Each row was made from one path, in order. Every step used is in the known rows, and no mark comes twice. Write each row's path.
Known rows:
lala-vurazo-vusopa: [-10.6  20.2  13.7  -1.3   0.1   8.9  -3.3  27.4  13.4   1.6 -17.1  -5.3
  -3.8  -7.0  -2.9   8.5 -17.6  -1.2   4.8  10.1  22.5  -6.3   6.0   8.0]
letubep-vari-vurazo-vusopa-buli: [ -2.5  59.6   1.1  -3.0   9.9  11.7 -23.4  15.2  17.3  -6.4  11.2   7.6
 -21.8 -33.4  -6.4  -8.5   3.3  -3.0   4.6   0.8  10.0 -16.2  24.4   9.0]
niru-lala-vurazo: [ -7.3  -1.8   7.2   9.4   5.2  -2.6  35.0   0.4 -12.6 -16.1 -52.0 -10.0
   9.8  -1.5  17.0   9.7   2.5   8.4   8.5  11.9  18.7 -13.1 -11.5  -3.1]
buli-vurazo-letubep-vari-lala-niru: [ 12.7  12.6   6.5 -20.1   7.3   4.7   4.8 -41.0  -6.5 -11.8   8.4   9.1
  10.3  19.4  18.8   4.3   5.3  -2.9   4.7  33.7  -2.6  -4.5   6.6   5.2]
buli-letubep-vari: [  2.2 -23.5   4.8 -14.0   3.1  -8.0   4.3  -5.8 -18.3 -28.2  10.5  -0.1
   9.6   7.7   3.6 -16.3  -8.8  -7.3  -1.8  -5.2  -8.8   5.7 -17.3  25.4]
vari-letubep: [ 18.6  -9.9   2.7  17.1  -0.9 -11.7 -13.0   2.1 -11.5   3.5 -10.1  16.5
 -15.9  -9.7  -9.7 -14.5  -2.8   0.6  -6.1   3.1  -8.3  12.5 -10.3  21.2]
buli-letubep-vari-vurazo-siter: [ 13.1  -5.7  -4.4  10.9   0.5   7.3   7.8  -8.9 -10.5   2.4   6.4   8.9
 -10.6  24.1  -8.0 -13.9  25.1   0.0 -27.9   2.5   1.5  17.0 -40.6  17.0]
siter-vari-letubep-buli: [ 22.2 -33.1   6.2  11.0   7.4 -19.5 -22.8   4.8 -33.1  11.5 -23.3  11.8
   0.7  -3.6 -17.2 -29.0   0.9  -8.9   3.1  -3.4   7.3  16.0 -14.0  35.0]
lala-buli-letubep-vari-vurazo-vusopa: [ -5.3  29.7  11.6 -13.9  -3.6   0.7 -11.0  21.8  12.9 -12.6  17.9  -2.4
  -5.8 -21.1   8.3   3.3  -1.0   0.0 -14.1   5.2   1.3  -8.9   5.2  22.2]
vurazo-siter-vari-lala-buli: [  3.0  31.3  11.2 -11.0   9.1 -12.8  -9.0 -14.2  -8.3 -10.0 -36.0  -4.3
   5.1  -3.2  21.0  21.3  14.6  -4.4   7.6  21.5   6.5  -6.1  -2.6  13.9]
vari-letubep-buli: [ 26.2 -26.4  -0.9  12.2   8.2 -16.6 -21.1  12.9 -26.5  14.1 -21.8  13.1
   0.7  -3.9 -21.5 -23.0  -0.9  -9.8   4.6  -5.3   7.9  10.4 -14.6  16.2]
siter-vari: [ -6.3 -14.4  13.8  -1.6  -3.3  -6.9  -4.3 -17.7 -15.5  -3.5  -5.4  -2.3
  -0.7   1.1  10.8 -14.7   4.5   2.9  -4.2   2.0   0.3  11.9   1.0  36.7]
letubep-vari-lala-niru: [  5.3  17.6   0.3 -25.6   5.1  -5.2   8.9 -30.9  -4.8 -13.4   4.3   9.4
  14.2  20.6  10.8   7.9   4.8   0.3  12.1  26.6   2.0  -6.5   6.6  -0.2]
vusopa-buli-letubep-vari-lala: [  7.0  30.0  -3.0  -6.4   3.2 -12.8  -0.6 -16.6 -18.3 -22.8 -27.7   6.4
  10.4   4.9   2.3 -13.3  11.0  -1.7  14.1  10.3   7.5  -5.3  -9.3  19.4]
vusopa-buli-letubep-vari-lala-vurazo: [ -5.1  14.0   6.4  -5.4   8.1  -2.4  12.0  -5.2 -19.0 -21.7 -55.2   2.8
   8.4   7.6   1.4   4.9   2.5   4.4  15.9   8.7  26.8  -5.9 -29.8   8.7]
vurazo-siter: [ 14.6  -2.4  -4.6  17.1   5.7   9.6   2.1  -5.4  -1.4  16.4  -8.9   4.8
 -10.1  28.8 -14.9 -10.2  11.5  -8.2  -9.2   8.1   6.5  16.4 -19.8   3.2]
buli-letubep: [ -9.8  -4.2   2.0 -10.7   5.4 -13.7  -4.6  13.8   1.1 -18.3  -7.5  15.9
  20.3   3.7  -6.1  10.1  -6.1  -2.8  -9.5 -22.7 -23.2   0.2  -6.8  -2.1]
vurazo-siter-vari-lala: [  7.3  22.7   3.9  11.9  -2.8  -9.2   2.8 -28.5 -21.5   4.3 -41.5   3.5
   3.1  21.0   2.7 -16.4  25.4   3.0   2.8  22.9  15.0  13.0 -13.3  31.7]
lala-buli-letubep-vari-vurazo: [ -3.7   0.7   3.5 -15.7  -3.7  -6.8   4.9  -2.2  -8.6 -23.6  16.9   2.3
   0.1 -10.8  14.2   4.7  19.2   9.3 -24.6  -6.1  -8.2  -3.3 -28.3  17.9]
vari-letubep-buli-vurazo-siter: [ 23.0 -22.3   0.3  24.0  10.0  11.8 -16.8 -11.5 -17.8  16.9 -16.1  13.9
  -5.1  24.7 -12.0 -25.8  18.9 -18.1 -12.4   4.0   1.8  16.1 -25.7  17.9]
letubep-vari-vurazo: [  2.3  -2.7   0.0  -3.8  -9.8   2.0  11.2  -9.9 -11.0 -10.6  22.8  -2.3
 -11.4  -6.3  11.6  -9.5  24.2  11.4 -21.7   2.8   4.3   2.1 -26.5  20.0]
niru-lala-buli-letubep-vari-vurazo: [ -1.7   5.7   2.8  -9.9  -3.0 -11.1  15.7  -4.3 -10.7 -28.4   8.4   0.3
   4.0 -14.4  21.6   3.8  22.9   9.7 -22.6  -1.1  -9.5  -9.4 -21.4  18.4]
siter-vari-vurazo-vusopa-buli-letubep: [-16.0  35.2   6.8 -13.9  11.3 -10.0 -24.0  22.1  13.6 -19.8  -3.3  22.5
   6.5 -21.1  -9.3   5.1  -1.8  -1.6  -9.3 -23.7 -18.9  -7.8  13.1  10.9]
niru-lala: [  2.9  13.8  -3.2  14.4   2.6 -11.4  31.4  -8.2  -7.0 -15.7 -26.3  -9.6
   9.6 -11.2  20.7  -7.9  10.6   4.2   6.9  13.1  -3.3 -19.1  20.4   0.1]
vurazo-siter-vari-letubep-buli: [ 27.5 -34.1   4.2  17.4   9.1 -16.7 -23.0   3.0 -33.6  17.1 -26.6  14.2
  -2.6   7.0 -21.9 -31.9   5.1 -10.9  -0.5  -1.1  10.0  21.7 -22.1  34.5]

Write each row's path:
[ -1.0 -20.7  15.9  10.5   3.2   2.1   4.1 -18.3 -20.0   5.2 -27.4  -0.9
  -6.4  23.2   1.7 -14.9   8.9   0.8  -9.2   9.7  14.9  23.6 -24.8  37.1]
lala-vurazo-siter-vari
[ 28.4 -14.5   4.1   8.7  11.6   2.1  -7.8   1.6 -16.1  21.1  -2.2   2.7
  -2.7  -5.3 -10.8 -10.4   7.7  -4.6 -12.5   6.0   8.6   8.7 -20.7   6.6]
vari-vurazo-letubep-buli
[ -0.2  24.3   6.4  -9.0  12.3 -14.2   9.5  -0.1   1.5 -23.3 -25.1 -12.8
   8.8 -25.8  34.8  27.2   4.3  -3.7   9.8  15.2  -4.8 -28.0  19.6  -6.9]
niru-lala-buli
[ 29.9 -20.0   6.2   8.3  15.9   1.5 -10.7   1.7 -17.4  20.6  -8.2   0.4
   1.2   0.2 -13.6 -12.6  -5.5 -12.1   0.2   8.1   8.3  10.5 -11.9   4.5]
vurazo-letubep-buli
[  9.5  10.0  -1.7  18.3  13.5  23.1 -14.8 -14.9   0.2   6.9  -6.7  11.6
 -11.5  16.0  -4.6 -14.8  20.1 -14.9  -7.9   3.5  -1.0   3.8  -8.8   5.4]
vusopa-buli-vurazo-siter
[ 27.2 -14.7   8.3   9.5  16.0   1.3  -3.0   0.1 -23.6  18.5 -36.8  -0.6
   5.6   5.1 -12.6  -6.9  -2.6  -7.3   6.0  15.0  23.5   8.5 -25.2   4.2]
vari-lala-vurazo-letubep-buli
[ 20.6 -20.8  10.3  25.0  -0.6 -11.8 -15.2 -12.5 -23.7   7.9 -16.8  17.7
 -20.4   4.7  -9.2 -29.2   5.5  -0.8 -12.4   9.9  -5.6  29.4 -19.3  48.7]
vurazo-siter-vari-letubep
[ 23.6 -15.7  17.1   1.4   9.5  12.6   8.2 -34.0 -20.9 -21.0  11.5 -16.2
  -9.4  -8.0  32.7 -20.8  -2.9 -11.9  -3.1  32.3  -4.3  -1.3  -6.9  31.2]
niru-lala-buli-vurazo-letubep-vari
[ 20.7   6.5  10.4  12.5   2.4  15.4   6.5 -14.6   2.7  14.1  18.2   1.6
 -21.3 -11.1   5.5   2.3   9.4   9.4 -29.0  19.7  -8.0  11.1 -18.5   7.0]
vari-vurazo-letubep
[ -8.0  28.7  12.3   5.4   1.6   2.5  11.7  23.5   9.1  -6.1 -30.6 -10.7
   1.1 -13.3   6.2   4.3 -11.6   0.2   8.6  17.0  19.8 -14.9  16.7   9.0]
niru-lala-vurazo-vusopa
[  2.6 -11.2   7.7 -18.8   8.3 -15.3   8.3  -5.0 -16.9 -40.8  -3.4  -5.8
  12.4  -4.6  20.1  -3.3  -6.7 -10.1   2.1   1.8 -10.9  -8.3  -7.2  22.1]
niru-lala-buli-letubep-vari
[ 26.2 -20.4   8.5  13.6  18.4   0.6   6.6   1.2 -22.5  13.3 -34.4  -3.6
   5.9  -0.2  -5.9  -8.5  -4.2  -7.3   4.7  13.6  18.1   3.5 -17.6   3.2]
niru-lala-vurazo-letubep-buli
[  3.1  16.1   2.0 -28.3   6.6  -9.9   7.2 -25.6  -4.1 -17.8   1.7  13.7
  20.9  21.9   9.1  10.6   2.7  -1.1   9.0  19.5  -4.9  -6.7   3.6   0.0]
buli-letubep-vari-lala-niru
[ -2.5  32.7  13.4 -16.4   6.0 -16.2  -9.6 -12.3  -8.1 -15.8 -33.0  -5.8
   8.5 -12.6  25.6  23.9  11.0  -1.7  11.0  18.0   5.0 -11.6   3.3  13.2]
siter-vari-lala-buli
[ -1.7  19.9   6.5 -22.2   4.4 -10.5   3.5 -32.2  -3.2  -6.0  -4.5  12.5
  16.2  18.7  11.5  13.0   9.2   5.0   7.2  23.3  -0.9  -2.6  13.6   4.9]
siter-vari-lala-niru
[  1.0  15.4   6.4 -16.0   5.9  -1.6  -0.4 -39.6  -5.1  -4.3  -6.3  15.6
  15.2  27.7  14.0   6.9  16.5  -0.1   1.0  25.7  -2.2   0.2   7.5  10.1]
buli-vurazo-siter-vari-lala-niru
[ 25.2 -20.1   9.4   8.1  10.6  -0.9  -9.7  -4.3 -21.1  19.8  -4.2   2.8
  -2.3  -4.1  -6.7 -15.3   9.5  -2.9 -13.9   7.7   9.4  13.8 -20.4  18.0]
siter-vari-vurazo-letubep-buli
[ -5.8  65.2   0.4  -1.2  10.1  10.4 -24.6  20.4  23.1  -0.7   6.2  11.3
 -19.7 -35.1  -7.9   0.7   4.4  -0.1   2.7  -2.9   8.8 -18.4  28.7   0.2]
vari-vurazo-vusopa-buli
[  1.0  23.2   5.7   2.7  -6.2 -13.9   1.4 -26.1 -20.2  -4.8 -36.6   1.3
   7.5   7.0  10.4 -11.0  19.3   6.8   7.4  17.7  12.3   5.2  -3.2  30.5]
siter-vari-lala
[-12.2  37.5   2.7 -11.7  16.4  -7.3 -22.7  28.1  17.2 -19.3  -7.0  20.9
   8.1 -17.4 -13.8   8.5 -12.2  -8.3   0.9 -23.4 -17.7 -11.5  19.4  -2.4]
vurazo-vusopa-buli-letubep
[  4.0  19.2   4.1 -16.8   5.9  -5.8   3.4 -33.5  -3.7   0.0  -8.8  14.7
  12.3  28.0   7.2   8.3  12.8   1.8   3.7  25.9   1.5   3.2   8.1   6.1]
vurazo-siter-vari-lala-niru
[ 15.9  -4.1  -4.2  15.5  -1.7  10.9   9.7 -13.7 -10.2   9.2   6.9   3.3
 -17.4  23.7  -5.7 -16.7  27.5   1.0 -24.5  10.5  10.2  17.3 -37.6  18.2]
letubep-vari-vurazo-siter
[  1.8  -2.8   2.6 -15.7  10.6  -5.0  -6.4  -2.3 -12.8 -31.3   8.6   5.8
   3.1  -2.3  -0.8 -16.7  -8.5  -9.8   4.6  -9.0  -7.7  -1.3  -7.0  21.1]
vusopa-buli-letubep-vari
[ -4.1  33.5  16.0  -9.7   1.4  10.0 -22.4   4.9   8.6 -14.1  -0.6  -8.8
   1.4 -18.0  23.3  -1.8  -3.1 -14.5   4.8  18.4   4.5 -18.8  23.3  23.8]
letubep-vari-lala-buli-vurazo-vusopa
[ 18.3  -2.5  17.3  19.2  13.0  13.0  26.3 -14.6  -8.1   2.4 -28.2  -8.8
  -9.3  -4.4  12.2   5.8  -7.9   3.5  -6.0  29.7   6.3   3.0 -13.3   2.7]
niru-lala-vurazo-letubep
[  1.1 -14.8   9.0 -23.5   8.3 -10.5  -2.1  -2.3 -14.6 -34.8   6.2  -3.3
  10.5  -0.1  12.9  -0.7 -10.6 -11.7   0.5  -3.2 -10.2  -2.4 -14.4  21.1]
lala-buli-letubep-vari
[-10.0  23.8  -0.6 -12.5  17.5  -9.3 -18.7  17.8   8.7 -21.5 -10.9  22.1
  11.1 -11.7 -10.9   8.5  -5.1  -5.0  -0.4 -27.3 -20.6  -8.5   6.7  -7.3]
vusopa-buli-letubep
[-13.6  40.8   1.7 -12.1  12.5  -7.1 -21.9  28.5  17.9 -19.6  -2.2  23.1
   5.7 -21.4 -12.3  10.9  -3.2  -2.1  -8.2 -24.9 -19.0 -12.5  12.6  -1.7]
vari-vurazo-vusopa-buli-letubep
[  1.1   5.9   5.5 -15.2   9.9  -2.8 -10.7   5.3  -7.3 -29.6  10.1   4.6
   1.2  -6.9  -2.2 -18.5 -13.1 -11.9   6.0  -5.2  -4.8  -3.4   0.8  24.3]
vurazo-vusopa-buli-letubep-vari
[  6.0  40.0   0.1  -6.6   3.4 -10.7  -4.5  -8.5 -11.9 -21.8 -25.8   5.5
   8.3   0.3   0.5 -14.8   6.0  -3.8  14.8  13.7   9.3  -6.2   0.3  22.3]
vurazo-vusopa-buli-letubep-vari-lala
[ 19.0   3.3  19.4   8.7  14.4  17.1  -2.4 -26.1  -2.2  -4.8  -1.5  -7.1
  -6.4 -17.5  31.4   5.9   1.5  -9.9 -12.1  27.5 -17.0  -6.7   5.7   6.8]
niru-lala-buli-vurazo-letubep
[ 19.5  28.5   5.0   4.7   5.1   6.6  -0.6 -35.4 -21.3 -10.5 -17.7  -0.4
  -3.6  -0.3  13.0 -21.6  14.2  -4.7  11.0  31.7  10.7  -1.5  -8.3  25.1]
vusopa-buli-vurazo-letubep-vari-lala
[ 12.0   5.9  -5.5  18.9  -0.6  11.3   6.4  -6.9  -1.4  16.9   1.1   8.0
 -14.3  20.8  -9.6  -5.3  29.8   3.7 -26.3   4.8   6.2  14.2 -32.0   4.3]
vari-vurazo-siter
[ -3.1  59.8   1.3  -2.4  16.7  10.2 -27.7  20.5  22.7  -1.7   1.1   9.7
 -15.7 -30.8 -10.8  -2.7  -9.0  -9.1  14.8  -1.2   8.2 -16.8  36.5  -0.9]
vurazo-vusopa-buli
[ -0.6  27.1   7.7  -3.5  -9.1   7.0  -6.3  16.3  10.1  -1.7  23.2  -5.1
 -12.9 -16.8   3.4  -9.1   1.9   2.7 -13.3  11.6  11.3  -4.7   6.0  25.1]
letubep-vari-vurazo-vusopa
[ -3.2  10.2   0.3  -9.4  -2.2  -1.7   2.7  -2.0  -7.1 -21.0  18.3   9.4
  -5.6 -12.5   5.9  -5.4  21.1   9.3 -22.8  -9.5  -6.2  -3.2 -23.8  18.0]
vusopa-buli-letubep-vari-vurazo
[ -7.3  59.1   4.9   3.3  18.0   8.1 -11.6  20.8  16.6  -9.9 -25.4   3.5
 -12.7 -30.4  -3.1   1.7  -7.9  -4.9  19.5   5.0  17.7 -23.8  31.6  -2.6]
niru-lala-vurazo-vusopa-buli
[  7.3  17.1  -1.1  -4.9  -2.0 -15.3   6.8 -17.6 -22.6 -21.2 -26.5   2.8
  15.2  12.1   4.9 -12.9  11.3   0.3   9.7  13.0   5.5   0.0 -15.3  21.8]
buli-letubep-vari-lala
[ -8.6   0.3  12.3 -12.2   6.0  10.0 -19.4 -11.1   0.6 -18.6  -0.9  -2.7
   8.2 -13.8  34.0  14.6   9.9 -11.8  -4.0   1.1 -14.0 -18.4   6.8   3.0]
lala-buli-vurazo
[ -7.8  17.7   2.6   0.3  10.8  19.5 -24.9 -12.3   4.0 -14.2   1.1   9.3
  -2.2 -17.3  14.1  -9.3  12.9 -11.1   1.7  -7.1  -8.5 -17.8  16.2   3.6]
vusopa-buli-vurazo
[-12.3   6.0   8.7 -23.3  12.9 -19.4 -12.4  18.0   6.3 -26.6 -13.0  10.5
  21.5  -8.8   6.3  32.8  -8.2  -6.2  -6.6 -19.0 -26.9 -10.0  -1.8  -7.5]
lala-buli-letubep
